Known rows, with every way that one mark hangs from another:
pumep(puvem(raden)): 0.94 0.06 1.34 -1.64 -0.34 0.30 1.28 -0.31 1.60 -2.48 -0.27 0.46 1.53 1.67 -0.29 -2.21 -1.53 2.58 -3.62 -2.79
kedo(puvem(nuni)): -0.62 0.85 -0.95 -0.35 0.44 1.98 -2.01 0.48 3.71 0.03 3.69 0.86 1.53 2.81 1.22 -1.08 -0.24 1.28 -1.28 -3.39
kedo(puvem(nuni raden vebutov(kepim(movum)))): -0.19 -0.02 2.74 -0.68 -0.85 -1.68 -3.22 2.03 4.84 0.76 3.01 -0.31 0.29 5.16 1.92 0.08 -0.39 -1.05 -3.51 -6.18
pumep(puvem(raden vebutov)): 1.02 0.12 3.41 -0.62 -0.44 -1.10 -0.50 -0.10 1.53 -1.65 -0.29 1.10 1.71 3.59 1.31 -2.62 -2.09 1.33 -5.44 -4.25
nupep(puvem(kedo nuni vebutov(kepim(movum)))): 0.52 -0.15 5.19 2.43 -3.06 1.29 -6.21 1.73 3.42 1.22 3.81 1.05 -2.18 4.97 2.15 -4.30 -2.16 -1.21 -2.64 -8.00
puvem(nuni vebutov(kepim)): 0.21 1.89 2.87 2.47 -1.02 -1.10 -5.20 -0.45 2.53 -0.08 2.44 2.68 0.21 5.67 1.55 -3.49 -1.64 0.76 -4.29 -6.78
pumep(puvem(kedo nuni raden vebutov(kepim))): 2.18 1.18 6.54 0.27 -1.81 -0.45 -4.45 0.48 3.77 -0.42 1.16 2.64 0.50 6.10 1.11 -4.60 -3.48 0.97 -6.31 -6.27
nuni(puvem(kedo)): 2.37 0.40 0.72 -0.21 0.50 1.69 -1.09 1.78 3.10 -1.51 0.82 1.14 2.23 2.49 0.88 -2.13 -1.74 4.14 -2.00 -2.99
kedo(puvem): -0.60 -0.08 -2.56 -1.36 1.00 1.35 -0.66 0.50 2.85 -1.65 2.90 0.45 2.14 1.27 1.96 0.13 0.11 1.79 -0.17 -3.16
nuni(puvem(kedo raden vebutov)): 2.28 -0.41 4.29 -0.73 0.12 -0.94 -1.77 3.26 3.58 -0.31 0.00 1.23 1.39 5.35 2.60 -1.97 -2.56 2.07 -5.20 -4.94
nupep(puvem(kedo nuni raden)): -0.43 -0.73 3.99 -0.18 -2.09 2.48 -2.77 2.62 3.35 1.50 2.87 1.27 -2.99 4.54 1.97 -4.03 -2.78 -0.55 -3.22 -6.07
puvem(vebutov): 0.00 0.20 0.69 1.66 -0.44 -1.22 -2.17 0.98 0.52 -0.95 0.73 1.65 1.06 3.52 3.45 -2.36 -1.00 0.96 -4.21 -5.61
puvem(kedo nuni raden vebutov(kepim)): 1.15 0.74 6.23 1.01 -2.25 -1.91 -5.75 3.25 4.02 1.08 1.59 2.90 -1.87 7.86 3.56 -4.08 -3.18 -0.61 -7.26 -8.66
vebutov(kepim(movum) puvem(kedo nuni raden)): 1.96 0.51 3.02 0.32 -2.80 -0.09 -4.40 2.04 5.12 -1.33 2.76 -0.77 -1.17 4.12 -1.59 0.71 -1.01 1.03 -0.88 -6.70
movum(kepim): -0.80 0.62 0.53 0.31 0.05 0.38 -0.10 1.71 0.32 -1.47 1.75 -0.64 1.91 2.12 2.05 -3.13 -1.62 1.72 -1.02 -4.86
puvem(kedo nuni): 0.91 1.13 1.98 2.00 -2.00 2.02 -3.49 2.86 2.23 0.99 1.68 2.07 -0.76 4.02 2.32 -4.66 -1.82 1.57 -4.37 -5.22
vebutov(puvem(raden)): 0.26 0.05 -0.60 -1.22 0.09 0.33 -0.76 0.09 2.63 -2.78 1.78 0.30 0.73 2.57 -0.49 1.68 -1.04 2.05 -0.51 -3.93
pumep(puvem(kedo)): 1.97 0.65 1.37 0.12 -0.97 2.10 -1.33 0.19 1.58 -2.32 0.51 1.54 1.93 1.45 0.84 -4.02 -2.06 3.21 -2.99 -3.43

Rows:
1.76 0.97 4.97 3.48 -3.34 -1.04 -6.38 3.31 3.09 1.20 1.90 1.24 -1.06 5.74 2.85 -4.13 -1.43 -0.31 -5.42 -8.30 : puvem(kedo nuni vebutov(kepim(movum)))
-0.66 0.12 2.43 -0.90 0.07 -0.66 -2.59 1.94 4.26 1.36 2.82 0.97 0.78 5.71 3.04 -0.77 -1.15 -0.87 -4.46 -5.28 : kedo(puvem(nuni raden vebutov))
-1.25 -0.50 2.63 -0.51 -1.28 1.92 -1.25 0.95 2.78 0.88 2.79 0.60 -2.34 3.84 0.66 -2.89 -2.00 -0.38 -2.46 -4.98 : nupep(puvem(nuni raden))
0.82 0.24 6.23 1.39 -2.39 -1.24 -4.26 4.73 2.99 2.54 0.75 2.26 -1.66 7.60 4.52 -4.38 -3.02 -1.14 -8.40 -7.64 : puvem(kedo nuni raden vebutov)
0.98 -0.19 -0.20 -0.96 -1.41 -1.35 -1.58 0.21 3.70 -3.78 2.09 -1.77 0.04 1.82 -2.27 3.11 0.27 1.66 0.99 -5.56 : vebutov(kepim(movum) puvem(raden))
2.55 -0.01 4.19 -1.15 0.28 -1.46 -2.95 2.03 4.36 -1.42 0.80 1.74 1.30 5.61 1.79 -1.63 -2.81 2.31 -4.31 -5.74 : nuni(puvem(kedo raden vebutov(kepim)))
1.40 1.68 4.60 2.86 -2.15 -0.37 -7.18 1.67 3.24 0.56 2.57 3.44 -0.62 6.70 3.23 -4.96 -2.77 0.47 -5.42 -8.14 : puvem(kedo nuni vebutov(kepim))
0.30 -0.80 2.80 0.08 -1.86 -4.11 -1.55 2.66 2.04 -1.20 0.10 -0.76 -0.83 4.14 2.29 -0.43 -0.39 -0.52 -4.83 -7.40 : puvem(raden vebutov(kepim(movum)))
0.11 -0.21 6.09 0.51 -2.23 0.59 -5.76 1.62 4.07 1.19 3.65 2.37 -2.79 6.65 2.69 -4.24 -3.47 -1.41 -4.12 -8.30 : nupep(puvem(kedo nuni raden vebutov(kepim)))
1.83 0.97 1.49 0.06 1.19 -0.90 -2.41 -0.97 3.25 -2.41 1.46 1.69 3.00 3.92 0.26 -1.08 -1.61 3.42 -2.08 -4.29 : nuni(puvem(vebutov(kepim)))
-0.44 0.54 2.44 -1.19 0.21 -1.20 -3.88 0.75 5.01 0.23 3.52 1.60 0.66 5.94 2.35 -0.54 -1.38 -0.45 -3.51 -6.08 : kedo(puvem(nuni raden vebutov(kepim)))
1.88 0.77 6.54 0.63 -1.83 0.10 -3.27 1.60 2.97 0.73 0.47 2.12 0.68 5.79 1.90 -4.95 -3.30 0.60 -7.25 -5.50 : pumep(puvem(kedo nuni raden vebutov))
0.12 -0.20 -0.20 -0.08 -0.15 -1.05 -3.09 0.76 3.52 -1.44 3.17 -0.29 1.89 2.73 2.52 0.57 0.34 0.31 -0.97 -5.59 : kedo(puvem(vebutov(kepim(movum))))
1.78 0.77 4.45 -0.36 -1.73 1.50 -1.49 1.44 3.00 -0.07 0.46 1.52 0.34 3.91 0.37 -4.55 -2.75 1.91 -5.50 -3.98 : pumep(puvem(kedo nuni raden))
1.54 0.02 6.66 1.61 -3.59 -2.54 -5.06 4.79 3.80 1.68 0.98 0.60 -2.29 6.98 3.15 -3.22 -1.99 -1.36 -7.15 -8.88 : puvem(kedo nuni raden vebutov(kepim(movum)))
0.39 0.27 4.84 1.21 -2.54 -3.32 -3.14 2.67 3.07 0.98 0.87 -0.17 -1.54 5.96 1.43 -1.87 -0.90 -1.17 -6.19 -7.59 : puvem(nuni raden vebutov(kepim(movum)))
1.24 1.61 3.84 1.74 -0.86 0.78 -2.92 -1.38 1.80 -0.27 1.19 1.89 2.29 4.06 0.32 -4.49 -2.06 1.71 -5.01 -3.94 : pumep(puvem(nuni vebutov))
